Each row was made from one small tree. Brackets hold a mark, then the marks that hang from it, in alphabetical order. Every link used is in the known rows. Write each row's tree.
(in the rows, 128 means zero)
Known rows:
(kove bedila megobe saku): [204 156 111 158 103 129 125 128 115 160 168  99 140  93 146 108 119 119
 119 131 154]
(kupo (kove bedila megobe (saku topu))): [147 141  93  90  91 120 108 132 132 188 192  69 122  46 125 131  95 143
 150 130 150]
(kupo (kove megobe (saku topu))): [127 151 115 102 109 118 125 121 155 157 172  78 134  87 115 172  99 137
 144 121 131]
(megobe (kove bedila saku)): [208 176 120 135 113 123 140 121 148 156 192  77 140 157 135 123 126 142
 155 138 133]
(mugin topu): [185 145 133 144 135 104 130 101 148  73 115 146 132 213 138 155 142 125
 142 116 134]
(mugin gevosov (topu (kupo kove) zazi)): [ 84  93  77  90 102 114 180 114 128 128  85 169 129 147 159 113 128 144
 132 126 138]
(topu (mugin gevosov) zazi): [ 76 125 136 197 139 147 105 149 127 100  80 162 162 174 132 123 123 117
 115 126 125]
(saku kove): [115 170 150 143 146 115  95 128 135 141 128 150 132 176 112 153 142 108
 152 110 113]
(saku (kove megobe) topu): [ 89 114 135 102 150  98  74 136 131 178 139 122 101  92 109 158 125 118
 158  91 119]
(saku kove (topu zazi)): [ 37 127 160  80 182 135  64 141 137 169 102 119 112 142 113 154 148 114
 171 126 110]
(kove bedila megobe (saku (topu zazi))): [127 114 118  95 138 153  98 139 113 186 143  69 120  65 148 109 121 126
 140 148 150]
(kupo (kove bedila)): [152 174  92 115 110 112  90 139 142 150 140 138 126 156 111 133 107 131
 144 122 124]
(megobe kove): [164 161 124 135 147 105 122 125 179 120 134 124 123 225 106 172 125 139
 155 105  97]
(megobe (kove bedila)): [186 152 103 120 129 101 103 135 153 150 151 121 114 184 115 130 121 144
 160 112 112]
(kove saku): [178 192 159 181 141 153 146 100 144  95 149 108 160 191 133 152 133 111
 122 152 124]
(saku (topu kupo zazi)): [ 62 104 147  80 208 166 108 128 123 112  71 134  90 156 118 127 155 107
 128 160  87]
(saku kove topu): [ 81 143 160 110 168 115  77 117 135 140 135 127 108 148 101 161 140 117
 163 120 106]
(topu kupo saku zazi): [ 87 111 156 101 183 187 164 132 116 102  54 158 127 163 131 125 151  95
  72 142  98]
(kove megobe): [163 144 115 153 137 114 106 133 149 124 111 147 125 164 121 155 113 116
 118  99 115]
(kove bedila megobe (saku (topu mugin))): [158 123 134 155 122 137  83 159 107 141 186  79 135  29 115 110 132 118
 128 137 149]
(mugin gevosov topu): [165 125 113 181 102  96 165  72 137  76 111 158 141 209 160 134 111 147
 131 115 147]
(gevosov (mugin (topu kupo))): [173 107 139 127 105  91 178 115 134  55  96 175  94 171 128 115 148 166
 124 137 120]
(kupo (kove bedila (saku topu))): [141 170 119  97 109 136 111 112 136 152 188  71 131 100 117 135 109 138
 157 160 137]
(mugin gevosov (topu kupo saku)): [144  82 132 146 114 132 234  71 102  66  94 177 133 155 168 111 128 134
  72 128 134]

Which tree is each row?
[172 150 131 105 134 124 122 108 146 154 198  54 116 129 123 131 123 154
 170 149 127]
(megobe (kove bedila (saku topu)))
[109 106 113  89 129  93  56 147 111 208 157 115  91  52 115 118 124 126
 161  99 136]
(saku (kove bedila megobe) topu)
[140 100  80  74 100 133 152 154 107 171 126 151 111  47 122 108 113 121
  76 103 122]
(topu (kupo (kove bedila megobe)) saku)
[147 133 105 122 110  94  70 158 107 208 149 140 115  79 126 114 128 115
 148  89 141]
(saku (kove bedila megobe))
[144  89 136  81 120 119 167 124  79 145 136 154 114  69 148  88 173 114
 113 116 147]
(mugin (topu kupo (saku (kove bedila))))
[151 100 110 158 118 109 195  79 109  73 104 180 120 174 160 108 137 132
 110 131 131]
(mugin gevosov (topu kupo))
[138 132 155 170 145 143 101 148 131 111 167  85 142  70 109 147 134 113
 122 126 134]
(kove megobe (saku (topu mugin)))
[ 86 150 134 177  99 138 137 116 142 106 176 100 170  99 115 145  96 139
 134 140 137]
(kupo (kove (saku (topu (mugin gevosov)))))
[163  85 159 116 101 114 217 106 128  44  87 171 109 151 136 122 140 165
  82 130 124]
(gevosov (mugin (topu kupo saku)))
[181 167  83 121  71 115 123 143 135 190 185  94 146  72 135 127 101 136
 134 119 155]
(kupo (kove bedila megobe saku))
[ 92 102  77 164  92 110 140 166 117 134 123 178 132  66 109 113 109 125
  97  92 120]
(topu (kupo (kove megobe)) (mugin gevosov))
[107 122 141 107 157 155 115 128 138 156 123  75 132 106 139 145 121 122
 135 140 135]
(kove megobe (saku (topu zazi)))
[162 174 106 136  90 120 142 131 155 157 167 101 158 113 124 163 104 127
 130 111 139]
(kupo (kove megobe saku))
[109  97  71  52 123 110  98 148 112 180 140 126  74  39 107 109 114 132
 134 119 115]
(saku (topu (kupo (kove bedila megobe))))
[143 110 141 118 103  97 139 133 160  84  74 151 121 202 140 135 132 178
 152 127 139]
(gevosov (mugin (topu zazi)))
[176 196 111 131  89 134 127 123 135 153 180  97 155 127 128 126 112 125
 142 149 143]
(kupo (kove bedila saku))
[ 86 119 148 197 148 129 101 119 129  75 117 142 135 152 110 136 112 127
 123 131 114]
(saku (topu (mugin gevosov)))
[  4  99 154 147 151 132  75 155 116 151 110 140 139 101 116 126 133 120
 155 116 128]
(saku kove (topu (mugin gevosov) zazi))
[128 131 109  81 118 148 157 134 110 137 119 150 118 100 115 108 123 117
  85 134 111]
(topu (kupo (kove bedila)) saku)
[107 134 158 133 156 174  74 162 111 133 150  70 146  79 124 103 153 111
 143 169 141]
(kove bedila (saku (topu mugin zazi)))
[120 143 147 102 156 169  99 120 117 152 140  68 129 116 143 112 133 124
 147 178 139]
(kove bedila (saku (topu zazi)))
[ 86 142 179 147 176 178  94 151 134 102 130  81 155 121 115 142 154 105
 135 162 124]
(kove (saku (topu mugin zazi)))
[121 105 111 147 115 114 153  95 136 104  80 155 145 207 173 128 118 142
 138 123 151]
(mugin gevosov (topu zazi))
[ 99  60 128 115 129 153 222  93 103  91  61 171 137 152 177 103 138 130
  78 134 138]
(mugin gevosov (topu kupo saku zazi))
[133  87 136  97 118 111 166 136 135  84  64 168 101 166 136 108 155 166
 131 143 124]
(gevosov (mugin (topu kupo zazi)))
[115 122 158 217 124 152 158 122 123  63 104 166 172 158 128 134 104 116
  69 114 123]
(topu (mugin gevosov) saku)
[125  84 168  96  92  99 204 123 116  99 108 174 108 105 134 115 156 161
 107 116 132]
(gevosov (mugin (topu kupo (saku kove))))
[ 84 122 147 144 185 168 101 179 115  94  74 162 128 142 106 111 177  85
 106 141  98]
(topu kupo mugin zazi)
[108 120 134 210 143 140 147 133 104  71 103 183 135 143 119 101 139 106
  87 133 107]
(topu kupo (mugin gevosov))
